Each row was made from one path, in order. Every step used is in the known rows, and no mark comes twice. Write each row's path.
Known rows:
bazo/zosifom/tavev/dufef/mafemeg: [-1.67  0.40  0.05 -2.69  2.28 -1.61  0.45  0.29  0.03  1.50 -0.51  0.39
  1.95  0.74  0.29  1.78 -2.69]
dufef/mafemeg: [-0.54 -0.87 -0.03 -1.99  0.78 -0.90 -1.36  1.01  0.72  1.85 -0.79 -1.05
  0.35  0.03  1.31  0.24 -1.52]
tavev/dufef: [ 1.10  2.14  1.45 -1.16  0.14 -1.20  1.31 -0.94 -1.94 -0.45 -0.22  0.70
 -0.10  0.16 -0.50  0.48  0.69]
boki/mafemeg/tavev/dufef/bazo/zosifom: [-3.22  1.09 -2.44 -1.04  3.03 -1.06  0.76  0.21  1.02 -0.01  0.07 -1.75
  1.59  0.28 -0.33  1.54 -0.31]
dufef/bazo: [-1.08 -0.92 -0.78  0.20  1.45  0.28 -0.30  0.00  2.40  1.36  0.74 -1.79
 -0.43 -1.92  0.87 -0.31  1.38]
zosifom/tavev/dufef/boki/mafemeg: [-4.05  1.22  0.68 -1.77  1.99 -2.76 -0.49  1.12  0.94  3.15 -0.70  1.21
 -1.34  1.28  1.00  3.08 -1.80]
tavev/bazo: [ 1.84 -0.04  0.04 -0.70  2.75 -0.95  0.63  0.23  1.81  1.16 -0.77  0.77
  0.46 -0.99  1.44  0.85  1.80]
dufef/bazo/boki/mafemeg/tavev/zosifom: [-1.54  2.38 -3.09  0.12  4.00 -1.12  0.44  1.96  2.61 -0.30  0.76 -0.36
 -0.98 -0.62  1.01  4.25 -0.34]
dufef/bazo/zosifom/tavev: [-3.83 -1.19 -2.14  0.45  3.08  0.56  1.00  0.10  2.74  0.86  1.09  0.14
  2.32 -0.32 -0.43  1.65 -1.78]
zosifom/tavev/bazo: [ 0.48 -0.39 -0.36 -0.17  4.33 -0.48  1.16  0.39  2.87  2.10 -0.01  1.63
  1.37 -0.71  1.44  2.26  0.59]
boki/mafemeg: [-2.26  0.49 -0.85 -0.47  0.47 -1.49 -1.39  0.94  0.41  2.00 -0.83  0.05
  0.35  0.78  1.02  2.39 -0.66]
dufef/mafemeg/boki: [-1.61  0.74 -1.36 -2.05 -0.70 -0.13 -0.98  1.70 -0.46  0.50 -2.74 -1.80
 -0.53  0.61  0.47  1.67 -1.04]
mafemeg/tavev/zosifom: [ 0.86  2.50 -2.52  0.90  2.38  0.03  0.94  0.98  0.17 -1.40  1.02  0.25
  0.14  0.13 -0.13  2.52  0.04]
boki/mafemeg/tavev/bazo/dufef: [-0.64 -0.64 -1.07 -2.29  5.85 -2.00  0.79  1.40  2.27 -1.11  0.30 -2.05
 -0.38  0.04  2.31  3.53  1.16]
dufef/boki/mafemeg/tavev/zosifom: [-1.60  2.55 -2.55  0.03  2.91 -1.42 -0.11  2.03  1.16  0.38  0.40  0.35
 -1.12  0.80  0.73  3.68 -0.95]
bazo/dufef/mafemeg: [-1.17 -1.97  0.28 -3.33  2.19 -1.70 -0.79  1.12  0.99 -0.21 -0.13 -2.27
 -0.38 -0.14  1.76  1.30 -1.47]
zosifom/tavev: [-1.72 -0.42 -0.46  0.62  1.97  0.54  0.62  0.22  1.37  1.19  0.98  1.16
  1.21  0.25  0.02  1.70 -1.52]
bazo/dufef: [-0.82 -1.40  0.36 -1.70  1.81 -1.02  0.71  0.10  0.31 -2.50  0.74 -1.54
 -0.95 -0.20  0.60  1.34  0.06]

Write each row's path:
[-3.96  0.81 -0.29 -1.52  3.45 -2.17  0.24  1.17  3.20  1.80 -0.27  0.30
 -1.04 -0.69  1.36  3.91 -1.18]  zosifom/tavev/dufef/bazo/boki/mafemeg
[-0.83  0.78 -1.23 -1.26  5.40 -1.71 -0.09  2.01  3.13  2.35 -0.65 -0.63
 -0.69  0.46  2.27  2.39  0.87]  dufef/boki/mafemeg/tavev/bazo
[-0.21  0.81  0.41 -0.72  1.53 -0.70  0.77 -0.76  0.86  1.00  0.52 -1.23
 -0.53 -1.80  0.51  0.03  1.97]  tavev/dufef/bazo
[-1.20  1.19  0.16 -1.53  3.68 -0.81  1.77  0.56  2.88 -1.42  0.63 -1.39
 -2.43 -1.50  0.43  0.95  0.33]  mafemeg/tavev/dufef/bazo/boki
[-2.01  1.81 -2.35 -0.80  3.81 -1.94  0.26  2.11  1.28 -0.87  0.76 -0.46
 -1.58  0.68  1.06  4.37 -0.92]  bazo/dufef/boki/mafemeg/tavev/zosifom
[-2.11 -0.21 -1.14 -3.10  0.44 -0.78 -0.52  1.76 -0.24 -1.11 -2.34 -2.82
 -1.12  0.48  0.88  2.43 -0.98]  bazo/dufef/mafemeg/boki
[-2.03  1.39 -2.28 -0.03  2.98 -0.31 -0.67  1.72  0.86  0.92  0.33 -1.78
  0.33  1.59  0.86  2.34 -0.50]  boki/mafemeg/tavev
[-3.10 -0.70 -1.66  0.32  2.19  0.38  1.18  0.12  1.22  0.01  0.62  1.33
  2.57  0.91 -0.99  1.75 -2.66]  bazo/zosifom/tavev
[-0.89  2.05 -0.42 -2.77 -0.62 -0.92 -0.12  1.10 -1.69  0.24 -2.90 -1.35
 -0.63  0.74  0.17  2.00 -0.57]  tavev/dufef/mafemeg/boki
[-3.36  1.05 -1.64 -0.72  3.31 -0.95 -0.91  2.24  1.65  1.49  0.10 -1.69
 -1.41  1.76  1.11  1.92 -1.17]  dufef/boki/mafemeg/tavev
[-0.46  3.18 -0.35 -1.21  2.46 -1.48  0.74  0.41 -1.24  0.26  0.04 -0.74
  0.21  1.44  0.21  2.32  0.29]  boki/mafemeg/tavev/dufef
[-2.66  0.23 -0.54 -1.51  4.20 -2.34  0.17  1.78  3.77  1.90 -1.11  1.54
 -0.41 -0.18  1.95  4.35 -1.28]  zosifom/tavev/bazo/boki/mafemeg
[-1.29  0.56  0.09 -0.36  2.82 -0.34  1.13 -0.65  1.74  1.73  1.19 -0.51
  0.25 -1.62  0.50  1.08  1.02]  zosifom/tavev/dufef/bazo
[ 0.44  0.53 -0.33 -1.51  5.00 -0.90  1.73  1.50  3.63 -1.39 -0.35  0.01
 -1.66 -0.76  1.19  1.70  0.18]  mafemeg/tavev/bazo/boki
[-1.44  1.57  0.12 -0.91  1.83 -0.90  2.24 -0.88 -0.92 -0.45  0.29  1.78
  1.96  0.93 -1.29  1.94 -1.41]  bazo/zosifom/tavev/dufef
[-4.98  1.10 -0.13 -1.98  2.11 -2.85 -0.11  1.08  0.88  2.36 -0.92  1.30
 -0.45  1.73  0.38  3.15 -2.59]  bazo/zosifom/tavev/dufef/boki/mafemeg
[-0.23  1.73  1.12 -0.64  1.70 -0.75  1.84 -0.77 -0.81  0.48  0.56  1.59
  0.83  0.39 -0.49  1.85 -0.50]  zosifom/tavev/dufef
[-3.45 -0.87  0.22 -2.75  3.42 -3.37 -0.83  1.82  2.58  1.77 -0.98 -0.40
 -2.28  0.42  2.46  3.23 -0.51]  tavev/bazo/dufef/boki/mafemeg
[-2.77 -1.60  1.33 -2.39  1.94 -1.76  0.24  0.95  1.56 -1.13  0.31 -1.04
 -3.59  0.20  0.84  0.45 -0.99]  bazo/dufef/boki
[-4.35 -1.04 -0.03 -2.40  4.51 -3.11 -0.56  1.93  3.25  2.36 -0.50  0.22
 -1.71  0.57  2.46  4.06 -1.28]  zosifom/tavev/bazo/dufef/boki/mafemeg
[ 0.58  1.95 -2.52 -0.37  2.88 -0.53  0.06  1.60  0.66 -0.18  0.55 -0.43
  0.33  0.12  0.75  2.67 -0.91]  dufef/mafemeg/tavev/zosifom
[-4.43 -0.81  0.17 -2.39  2.07 -2.88 -1.17  1.72  1.62  1.17 -0.56 -0.79
 -2.51  0.90  1.71  2.76 -1.47]  bazo/dufef/boki/mafemeg
[ 0.14  1.19 -2.36 -1.22  3.80 -1.06  0.43  1.66  0.82 -1.50  0.98 -1.15
 -0.16  0.04  1.03  3.29 -0.93]  bazo/dufef/mafemeg/tavev/zosifom
[-1.98  0.37 -1.17 -0.95  1.50 -0.74  1.26 -0.73  0.59 -0.72  0.07 -0.76
  1.39 -0.62 -0.84  0.14  0.07]  tavev/dufef/bazo/zosifom
